What can hang from each mark:
j386: j216 j841
j385: j216 j269
j674: j216 j841
j841: j216 j621
j592: j269
j216: j385 j386 j592
j269: j216 j385 j592
j621: j216 j841

Known rows, with every way that one mark hangs from another:
(j674 j841): [-5.04 -1.34  0.08 -1.09  2.89  2.53 -0.75 -0.99 -1.69 -0.36 -1.84 -2.27
  3.28  1.93 -1.27 -3.67 -0.12 -0.80  1.49 -0.76  0.27  0.96 -3.26  2.84
 -3.18]
(j216 j385 j386 (j592 j269)): [ 4.58  3.25  0.74 -0.08 -0.08  2.24  1.40 -0.45  1.24 -1.51  1.41  3.25
 -0.22  0.81 -3.54  0.87 -1.86 -5.28 -2.35  4.09 -0.80  1.07 -1.28 -2.69
  1.16]
(j674 j216 (j841 j621)): [-5.86 -2.93  1.60 -1.06  3.33 -0.09  0.43 -2.10 -1.40  2.23 -3.18 -3.98
  2.19  4.51  2.36  0.00  0.03  3.31  4.42 -3.46  1.97  1.23 -2.44  4.66
 -2.45]
(j841 (j621 j216)): [-3.49 -2.08 -0.98 -0.64  0.42 -0.33 -1.31 -3.26 -2.17  0.54 -2.15 -1.62
  1.01  2.39  3.59 -1.92 -0.77  3.26  2.32 -0.09  1.04 -1.51 -1.42  1.91
 -1.46]
(j592 (j269 j385)): [ 3.21 -0.95  0.40  1.65 -0.58  1.33 -4.53 -3.15  2.39 -1.63  2.25  4.60
  4.02 -0.38 -0.54 -3.54 -2.72 -4.19 -4.80  1.11 -1.56 -1.75 -0.97 -6.37
 -0.92]
(j592 (j269 (j385 j216))): [ 4.17 -0.08 -0.25  1.33 -0.55 -0.90 -3.33 -0.69  2.74 -3.16  3.38  3.34
  2.40 -1.34 -0.04 -2.65  0.06 -2.61 -4.44  0.17 -1.46 -3.18 -0.44 -5.77
 -0.96]
(j841 (j216 (j385 j269) j386) j621): [-0.58 -1.95  0.38  2.53  0.52  0.03 -0.91 -1.41 -0.92  2.58 -0.18 -0.40
  0.93  1.09  1.64  1.10 -0.83 -0.25  0.83  0.72  3.33  1.37  3.93 -4.10
 -0.36]
(j841 (j216 j386 j592) j621): [-0.90 -0.16  0.83 -2.26  0.97 -0.28  2.01 -0.94 -3.48  1.51 -1.51 -4.65
  1.53  1.72  1.20  0.82  0.07  3.14  5.42 -0.59  0.64  3.31 -0.40  2.22
 -0.18]
(j841 j216 j621): [-3.25 -1.79  0.72 -0.02 -0.38 -0.16 -1.69 -2.92 -3.41  1.82 -1.10 -3.39
  3.71  2.68  3.58 -1.91 -0.41  1.64  3.65 -0.76  1.84  1.76  0.22 -0.40
 -0.54]
(j592 (j269 (j385 (j216 j386)))): [ 4.03 -0.03 -0.66  3.01  3.03  0.43 -2.29  0.66  3.13 -2.66  1.10  1.73
  2.43 -1.01 -2.62 -0.62 -0.05 -1.23 -2.13 -1.41 -1.94 -2.91 -0.35 -5.18
 -2.17]
(j592 (j269 (j216 j386) j385)): [ 3.15  0.76 -0.09  4.37  1.70  2.36 -2.06  0.34  4.53 -3.16  0.41  2.65
  2.11 -1.87 -1.80 -0.45 -0.63 -0.13 -3.55 -1.37 -2.95 -4.16 -0.83 -5.40
 -2.09]
(j386 (j216 j385 (j592 j269)) (j841 j621)): [ 4.16  2.68  0.23 -0.78 -4.81 -2.01 -0.16 -0.80  0.59  3.96  1.37  2.98
  1.18  3.10  2.25 -1.15 -1.71 -5.33 -3.37  2.75  2.11  3.13  2.53 -3.13
  5.88]
(j621 (j216 (j385 j269) j592) j841): [ 0.04  0.88  0.33 -3.19 -4.15 -1.37  0.37 -0.59 -0.34 -2.54  1.90  2.93
 -4.59 -3.97  1.44  1.31  0.98 -0.77 -3.23  2.69 -1.67 -1.49  1.62  1.57
 -0.02]
(j674 (j841 (j216 (j385 (j269 j592))) j621)): [ 1.27 -3.14  0.09  0.68 -3.58 -3.40 -1.54 -2.81  1.34  0.66  3.85  0.19
  0.78 -0.74  2.88 -1.35  0.31 -0.86 -0.51 -0.70  2.02 -0.03  2.44 -1.59
 -0.98]
(j621 (j216 j385 j592) j841): [-1.67  2.07  0.58 -3.32 -3.52  1.21  1.55 -0.97 -1.81 -1.96  0.06  0.48
 -2.99 -2.29  1.66  1.79  1.37 -0.29  0.39  2.65 -3.29  0.10  0.28  3.37
  0.24]
(j674 (j841 (j621 (j216 j386 j592)))): [-3.00 -1.11 -1.29 -3.69  3.73 -0.01  3.39 -0.99 -2.27  1.11 -3.05 -4.71
 -0.27  1.82  0.23  0.56  0.96  4.98  6.13 -1.56  0.86  1.12 -2.51  7.55
 -2.78]
(j216 (j385 j269) (j386 (j841 j621)) j592): [ 0.80 -0.09 -1.77  0.05 -0.36 -1.85 -0.15  1.46  1.56  1.96 -0.03  3.37
 -0.67 -0.53 -0.09 -0.51 -2.10 -1.18 -1.87  1.81  3.03  3.45  3.77 -0.42
  3.06]
(j385 (j216 (j386 j841)) (j269 j592)): [ 1.25 -1.63 -1.94  3.01  1.20 -3.09 -1.96  4.12  3.03 -3.15  2.03  0.60
 -0.88 -4.14 -3.74 -1.94  1.76  1.80 -1.96 -3.98 -0.90 -3.66  0.10 -0.92
 -1.13]
(j621 (j216 j386)): [-3.72 -1.23  0.28  1.06  3.93  3.73  0.07 -0.94 -3.04 -0.42 -3.13 -2.87
 -0.58  0.73 -1.61  0.50  0.46  2.38  2.82 -1.00 -1.16 -2.61 -2.85  1.46
 -3.49]
(j216 j385 j386 j592): [ 0.91  1.83  0.84 -0.82  0.57  3.67  1.32  0.47 -0.57 -0.50 -0.38  0.74
 -1.09 -0.04 -1.84  1.31 -0.97 -2.30  0.44  3.72 -1.16  2.67 -0.65 -0.10
  1.23]
(j216 j385): [-1.49  0.24  0.57  1.25 -0.82  3.63 -1.63 -1.32 -0.52 -0.33 -0.08  1.95
  1.25  1.24  0.59 -1.33 -1.27 -3.88 -1.66  3.70  0.09  0.80 -0.43 -2.45
  0.64]
(j269 (j385 (j216 (j386 (j841 j621)))) j592): [ 1.64 -3.29 -3.13  3.78  0.66 -3.16 -2.92  1.84  4.80 -0.92  0.47  0.46
  3.12 -2.80  0.25 -1.88  0.30  4.05  1.02 -4.83 -2.27 -0.54  2.61 -2.05
 -0.17]

Rows:
[-4.56 -1.12  2.98  1.79  4.42  5.55  2.25  0.25 -1.16  2.12 -2.81 -3.42
  0.02  3.10 -1.64  4.31  1.08 -0.82  3.55 -1.67  0.52  0.70 -1.93  1.74
 -2.68] -> (j674 (j216 j385 j386) j841)
[ 2.79 -2.54 -0.29  2.84 -4.84 -3.89 -3.63 -0.41  2.83  2.75  2.73  3.57
  0.42 -0.05  3.03 -2.20 -0.94 -2.11 -5.29 -0.17  1.52  0.21  4.50 -5.07
  3.73] -> (j386 (j216 (j385 (j269 j592))) (j841 j621))
[ 2.31  2.44 -2.77 -0.61  1.85 -4.03  1.12  3.16  1.48 -0.41 -0.53 -0.07
  0.81  0.83 -1.93 -1.31  0.28  0.65  1.53 -1.70  1.03  1.12 -0.04  1.77
  1.52] -> (j385 (j216 (j386 (j841 j621)) (j592 j269)))
[ 0.78  1.12 -1.46 -1.20  1.60 -2.47  0.83  5.01 -0.25 -1.04  1.18  0.15
 -2.50 -2.75 -3.19 -0.62  1.54  0.59 -1.31 -1.56  0.77 -0.67 -0.13  1.77
  0.27] -> (j385 (j216 (j386 j841) j592) j269)
[ 2.01  1.89  2.74 -2.37 -3.84  2.69  0.72 -0.63 -2.77  2.13  1.68  0.56
 -1.38  1.39  1.37  0.87  0.00 -4.12 -2.83  4.23 -0.52  2.35 -0.14 -1.94
  3.52] -> (j386 (j216 j385 j592))
[ 1.22  4.04  1.08 -1.18 -4.12  1.98  1.64  0.86  0.69 -2.58  2.13  2.00
 -3.43 -1.43  1.62  0.94  0.92 -1.16 -2.74  4.41 -1.94 -0.79 -1.39  0.43
  2.25] -> (j269 (j216 j385 j592))
[ 1.63 -1.83 -0.75  3.83 -1.93  0.20 -1.52  0.38  1.94 -0.22  2.43  2.54
 -3.03 -3.66 -2.10  0.72  0.24 -0.99 -3.29 -0.70 -0.62 -4.27  1.10 -2.64
 -0.62] -> (j621 (j216 (j385 (j269 j592)) (j386 j841)))
[-3.33 -0.98 -2.24  3.34  2.96 -1.98 -1.35  3.05  3.20 -0.11 -3.14  0.15
  0.49 -0.91  0.21 -1.56  0.10  4.12 -0.86 -3.58  1.85 -1.70  2.11  0.42
 -0.60] -> (j385 (j269 (j216 (j386 (j841 j621)))))
[-4.07 -2.02 -1.42  1.00  4.31  1.17 -0.07 -1.93 -1.73  0.71 -4.41 -3.25
  1.23  2.53  0.94  0.13 -0.18  4.79  4.48 -1.49  0.80 -1.10 -1.06  2.26
 -2.79] -> (j841 (j621 (j216 j386)))
[ 0.98  0.69  0.32 -2.46  2.13 -1.26  2.72 -1.44 -1.40  1.51 -0.47 -4.25
  3.07  2.59 -1.19  0.09  0.31  0.18  4.91 -2.01  1.50  2.57 -1.73  2.75
 -1.99] -> (j674 (j841 (j216 j386 (j592 j269)) j621))
[ 0.39  1.80 -0.38 -2.06  2.69  0.30  2.09  2.99 -1.37 -2.80 -0.46 -2.63
 -1.71 -0.59 -2.59  0.75  1.69  2.24  2.06  0.24 -1.46  0.26 -2.60  2.90
 -0.57] -> (j385 (j216 j386 j592))
[ 2.15 -0.05 -1.49  3.58  2.06  0.49 -2.43  2.50  3.14 -0.48  0.61  2.15
  3.23 -1.46 -3.13 -1.55  0.03 -2.24 -2.37 -3.12 -1.51 -2.11  1.02 -5.03
 -1.05] -> (j592 (j269 (j385 (j216 (j386 j841)))))
[-5.69 -2.31  0.98  2.23  4.24  0.91  0.15  0.68 -1.13  3.95 -5.44 -3.51
  2.18  3.65  0.00  1.50 -0.45  3.54  4.51 -4.91  1.56  1.83 -0.25  2.53
 -0.11] -> (j674 (j216 (j386 (j841 j621))))
[ 0.30  1.24  0.22 -1.67 -4.11 -0.69  0.06  0.21 -1.69  5.22 -0.07  0.54
  0.47  2.62  3.84 -0.37 -0.80 -2.44 -0.96  2.40  1.66  4.94  3.25 -0.42
  5.79] -> (j386 (j216 j385 j592) (j841 j621))
[-3.20 -0.82 -0.32  1.93  1.65  1.32 -0.44  0.55  0.41 -1.66 -2.17  0.64
 -2.34 -2.70 -1.21  2.24  0.59  0.71 -0.95 -0.40 -1.43 -2.60  2.74 -0.33
 -2.71] -> (j621 (j216 (j385 j269) j386) j841)
[ 3.06  3.47  0.09  0.03 -1.73  2.31  2.17  0.25 -0.44  1.43  1.04  2.11
 -2.03 -0.21 -2.69  2.02 -0.06 -4.29 -1.48  2.07 -0.42 -1.37 -0.60 -0.72
  1.41] -> (j621 (j216 j385 (j386 j841) (j592 j269)))
[ 2.20  3.45  1.80 -0.56 -1.52  1.33  2.17  0.43 -0.61 -1.34  0.57 -0.48
  0.25 -1.13 -2.05  3.18  0.84 -3.87  1.34  0.95 -2.83  1.65  1.22 -1.05
  0.13] -> (j621 (j841 (j216 j385 j386 (j592 j269))))
[ 0.04  0.87  1.57 -1.51 -1.74  0.19  1.12  1.33 -1.27 -0.94  0.80 -0.74
 -2.00 -3.63 -0.94  3.26  1.06 -0.93  0.26  0.73 -1.37  2.11  3.14 -0.46
 -0.57] -> (j621 (j841 (j216 (j385 j269) j386 j592)))
[ 2.11  1.67  0.84 -2.35 -2.60 -1.96 -0.02  1.13  1.05 -4.08  3.07  1.95
 -4.04 -3.16  0.53 -1.22  0.76  1.33 -4.84  1.55 -0.39 -3.08 -2.06  0.90
  0.51] -> (j385 (j269 (j216 j592)))
[-2.39  0.28  3.13 -0.98  1.86  2.36  2.47  1.98 -2.62  2.22 -1.89 -3.09
 -1.25  0.96 -2.31  3.28  0.29  1.25  2.43 -2.72 -0.48  1.30 -2.97  3.75
  0.64] -> (j674 (j216 (j386 j841) j592))
[ 2.08 -0.41 -1.01 -1.48 -0.75 -1.68  1.35 -1.17 -0.06  0.73  0.47  1.69
 -3.72 -0.40  1.62  2.13 -0.87  1.50 -0.92  3.01  2.11 -0.37  1.87  0.43
  0.34] -> (j841 (j621 (j216 (j385 j269) j386 j592)))
[-0.61  1.11  0.59 -1.94 -5.35 -0.37  0.88 -0.92 -2.92  4.35  1.24 -0.69
  0.79  0.95  3.94  0.13 -0.08 -2.15  1.87  2.18  2.23  4.75  2.93  0.21
  3.82] -> (j386 (j841 (j216 j385 j592) j621))
[-1.17 -0.49 -0.86 -2.70  1.97 -0.52  2.04 -1.43 -2.32  0.38 -2.61 -2.89
 -1.38  1.38  0.86  0.93 -0.19  4.86  4.19  0.18  0.03  0.29 -1.67  4.52
 -0.95] -> (j841 (j621 (j216 j386 j592)))
[ 1.68  1.42 -1.13 -2.47 -2.82 -3.22  0.13 -2.02 -0.71  1.24  0.78  1.53
  0.29  1.36  1.38 -2.06 -1.01 -0.56 -0.27  0.26  1.46 -0.80 -1.32  2.15
  1.96] -> (j386 (j841 (j621 (j216 (j592 j269)))))
[ 0.77  1.32  4.45 -2.20 -2.95  2.37  1.97 -1.22 -1.97  0.70  1.68  0.49
 -3.40  1.27  1.58  3.75  0.00 -2.11 -0.75  3.17 -0.37  1.09 -2.48  0.73
  2.71] -> (j674 (j216 j385 j592))
[-5.14 -0.05 -2.11  3.41  3.41  0.32 -0.19  2.99  1.82  0.49 -5.01 -2.09
  2.12  1.03  0.28 -1.10  0.40  4.66  2.84 -3.86  0.47  0.03  0.64  2.21
 -0.26] -> (j269 (j216 (j386 (j841 j621))))
[ 3.56 -1.55  0.31  1.93 -3.69 -1.12 -3.35 -1.56  3.16 -3.07  4.60  5.27
 -1.02 -2.97 -0.29 -2.36 -1.42 -3.35 -6.14  2.86 -0.86 -2.41  0.21 -4.80
  0.78] -> (j216 (j385 (j269 j592)))
[-2.73 -0.96 -0.94 -5.16  0.21 -1.27  2.09 -2.57 -2.69  0.85 -1.01 -3.19
 -0.49  1.51  2.50 -1.52  0.59  3.61  3.85  0.01  1.09  0.74 -2.60  7.43
 -1.49] -> (j674 (j841 (j621 (j216 j592))))
[ 2.82 -1.61 -1.43  2.18  2.10 -3.03 -1.75  2.47  3.10 -5.25  2.57  0.23
 -1.59 -3.74 -3.40 -0.98  1.69  2.47 -2.21 -2.56 -1.82 -4.40 -1.35 -1.35
 -2.37] -> (j385 (j216 j386) (j269 j592))
